Every row comes from one small tree of marks. The marks that hang from a mark follow it in brackets, in alphabetical order. Every link used is in the known rows. Which tree was each row made from?
(in the rows, 128 means zero)
Known rows:
kenun[fudatop[petena sifura[levev] tela] limoma]: [208 114 59 131 139 127 45 127 153 120 135 123 136 194 87 162 121 49 168 142 150 83 142 83]
levev[sifura[fudatop[dumam petena[lebi] tela zufa]]]: [188 124 104 149 133 162 98 88 133 111 98 128 154 185 94 151 84 157 186 166 172 135 161 183]
kidufog[limoma[kenun[fudatop[petena]]]]: [179 99 134 168 108 134 115 126 126 113 178 138 134 155 113 129 163 102 178 134 163 125 174 169]
tela[fudatop[dumam sifura zufa]]: [171 74 100 86 161 111 104 123 106 102 108 152 161 194 122 149 173 127 190 139 178 97 153 153]
kidufog[limoma[kenun[fudatop]]]: [176 104 142 174 109 134 116 129 122 118 184 137 132 149 114 127 171 94 180 142 161 123 179 167]
dumam[fudatop[petena]]: [179 109 148 148 138 135 100 93 105 126 118 109 119 181 126 123 142 147 171 168 159 111 158 162]
dumam[fudatop[petena tela zufa]]: [182 74 138 116 146 144 75 121 125 114 102 108 148 190 105 138 115 161 171 171 169 114 155 177]
levev[sifura[fudatop]]: [180 157 135 193 135 151 105 73 108 132 141 125 127 162 105 137 118 138 173 161 159 132 169 165]
kidufog[limoma]: [169 95 119 184 129 134 143 135 107 131 171 145 131 151 123 119 180 104 173 146 188 119 197 163]
kenun[fudatop[petena] limoma[kidufog]]: [200 127 95 145 123 132 79 116 130 115 138 134 100 166 106 167 85 58 163 159 152 116 150 93]
lebi[petena]: [167 120 120 144 135 160 137 123 92 149 122 122 125 169 125 128 177 130 179 177 192 124 167 150]
fudatop[dumam petena[lebi] sifura tela]: [194 50 51 79 135 158 106 109 140 91 75 143 187 214 100 158 97 157 201 167 185 87 137 146]
kenun[fudatop limoma]: [193 137 102 164 135 125 78 126 131 130 150 123 116 167 107 157 148 19 169 138 145 99 166 81]
tela[fudatop]: [159 118 123 146 147 118 98 104 79 127 136 123 124 180 125 125 183 138 173 151 183 124 158 134]
levev[sifura[fudatop[tela]]]: [179 146 128 188 134 155 90 82 114 130 134 119 135 163 94 143 107 149 172 166 165 132 168 167]
levev[sifura[fudatop[dumam tela]]]: [181 138 118 175 133 155 99 85 122 123 117 125 138 163 99 152 112 152 181 167 168 124 170 176]
kenun[fudatop[dumam petena[lebi] sifura] limoma[kidufog]]: [210 103 71 109 125 125 94 106 148 100 110 150 126 184 108 174 76 49 188 167 145 92 142 93]
sifura[fudatop[dumam petena tela zufa] levev]: [189 91 50 131 141 149 54 139 138 117 105 111 126 217 100 138 186 173 176 219 197 127 148 200]
kenun[fudatop[sifura]]: [184 122 120 151 138 118 95 94 120 121 147 137 136 174 101 151 139 71 172 141 132 95 159 110]
limoma[kenun[fudatop[dumam petena[lebi] tela zufa]]]: [188 89 126 107 108 158 79 121 141 95 126 122 159 188 94 159 113 128 193 161 153 124 134 160]
kidufog[limoma[kenun[fudatop[dumam tela zufa]]]]: [179 83 129 150 112 137 109 147 136 108 165 140 149 155 107 141 162 100 185 145 168 120 180 180]
levev[sifura[fudatop[dumam petena zufa]]]: [188 132 112 154 137 154 108 88 126 114 108 138 142 176 104 153 104 146 181 152 166 133 164 186]

Which tree is each row?
[189 89 140 118 94 156 84 109 125 92 141 134 120 157 98 173 65 166 181 200 156 134 128 167]  limoma[kenun[fudatop[dumam petena tela]] kidufog]
[193 74 120 105 148 140 73 105 134 118 105 109 158 215 100 120 110 155 185 193 157 98 141 163]  dumam[fudatop[petena[lebi] sifura[levev] tela zufa]]
[194 132 110 160 127 128 87 120 124 125 154 131 98 154 107 163 105 42 167 172 148 110 161 88]  kenun[fudatop limoma[kidufog]]
[181 149 125 181 133 151 114 79 114 125 123 131 128 163 109 146 125 139 182 163 164 126 171 174]  levev[sifura[fudatop[dumam]]]
[202 37 37 57 148 161 97 138 156 94 74 146 193 235 92 151 102 163 202 183 192 91 133 167]  fudatop[dumam petena[lebi] sifura[levev] tela zufa]
[171 83 90 89 151 123 101 123 103 100 89 140 146 200 124 149 161 152 182 137 196 123 153 165]  tela[fudatop[dumam petena zufa]]
[178 78 88 132 142 144 69 138 132 107 105 119 148 188 103 156 178 142 178 199 185 126 164 191]  sifura[fudatop[dumam tela zufa]]
[203 106 89 123 134 118 94 123 142 107 133 153 120 161 111 181 104 33 181 167 142 80 155 94]  kenun[fudatop[dumam sifura] limoma[kidufog]]
[188 107 130 135 142 130 98 77 115 129 120 112 129 206 120 105 138 145 185 191 148 93 142 151]  dumam[fudatop[petena[lebi] sifura[levev]]]
[186 80 132 120 144 133 75 97 122 114 111 111 149 189 107 136 119 154 173 165 154 89 146 158]  dumam[fudatop[petena sifura tela]]
[200 54 52 66 154 146 120 138 141 97 98 166 169 216 112 156 134 142 191 155 182 86 140 173]  fudatop[dumam petena sifura[levev] zufa]
[184 74 69 120 133 151 68 120 139 99 84 115 155 212 101 149 147 156 185 203 188 137 151 189]  sifura[fudatop[dumam petena[lebi] tela zufa]]
[210 82 67 100 141 127 66 156 162 106 123 145 137 178 89 185 92 55 181 184 154 81 149 111]  kenun[fudatop[dumam sifura[levev] tela zufa] limoma[kidufog]]
[180 125 91 173 145 141 73 123 115 140 152 110 108 200 110 112 213 139 170 226 177 134 156 179]  sifura[fudatop[zufa] levev]
[201 33 37 55 154 154 87 155 154 91 85 153 187 220 91 168 116 165 189 165 194 84 137 177]  fudatop[dumam petena sifura[levev] tela zufa]
[190 98 138 113 114 149 85 103 133 99 150 131 159 190 97 147 113 108 189 152 132 118 126 143]  limoma[kenun[fudatop[petena[lebi] sifura zufa]]]
[191 95 49 133 136 153 60 126 141 118 97 106 131 227 99 126 175 175 186 233 195 132 146 194]  sifura[fudatop[dumam petena[lebi] tela zufa] levev]
[189 109 57 140 137 146 83 115 131 123 107 114 119 226 114 118 191 158 188 227 187 135 148 190]  sifura[fudatop[dumam petena[lebi] zufa] levev]
[193 40 62 76 158 148 94 164 147 107 106 150 185 203 94 162 139 144 192 181 186 75 152 170]  fudatop[dumam sifura[levev] tela zufa]
[183 68 147 112 155 131 77 119 127 117 120 118 164 184 103 139 127 134 177 177 151 88 158 163]  dumam[fudatop[sifura tela zufa]]
[179 92 129 165 107 138 101 131 130 111 174 132 140 156 105 134 156 109 178 138 168 126 173 171]  kidufog[limoma[kenun[fudatop[petena tela]]]]
[183 90 80 127 134 145 92 109 130 102 92 125 142 209 115 140 161 140 188 196 180 139 153 186]  sifura[fudatop[dumam petena[lebi] zufa]]
[187 78 97 115 160 141 111 135 119 126 154 151 161 197 106 131 152 114 179 172 165 92 150 143]  fudatop[sifura[levev] zufa]
[186 137 105 164 128 160 99 75 126 118 103 123 142 181 98 147 92 160 185 168 172 132 161 174]  levev[sifura[fudatop[dumam petena[lebi] tela]]]
[190 95 155 123 107 145 90 110 120 104 177 142 122 160 98 154 77 136 180 211 135 125 126 155]  limoma[kenun[fudatop[sifura[levev] zufa]] kidufog]
[192 45 53 78 141 150 96 124 139 89 85 150 179 198 99 175 112 161 186 145 187 80 139 157]  fudatop[dumam petena sifura tela]
[181 110 146 149 149 123 98 95 108 137 142 114 122 184 122 113 166 130 178 188 145 83 156 152]  dumam[fudatop[sifura[levev]]]
[182 113 168 147 97 149 97 101 108 107 174 134 107 146 105 154 82 142 176 205 143 138 135 152]  limoma[kenun[fudatop] kidufog]
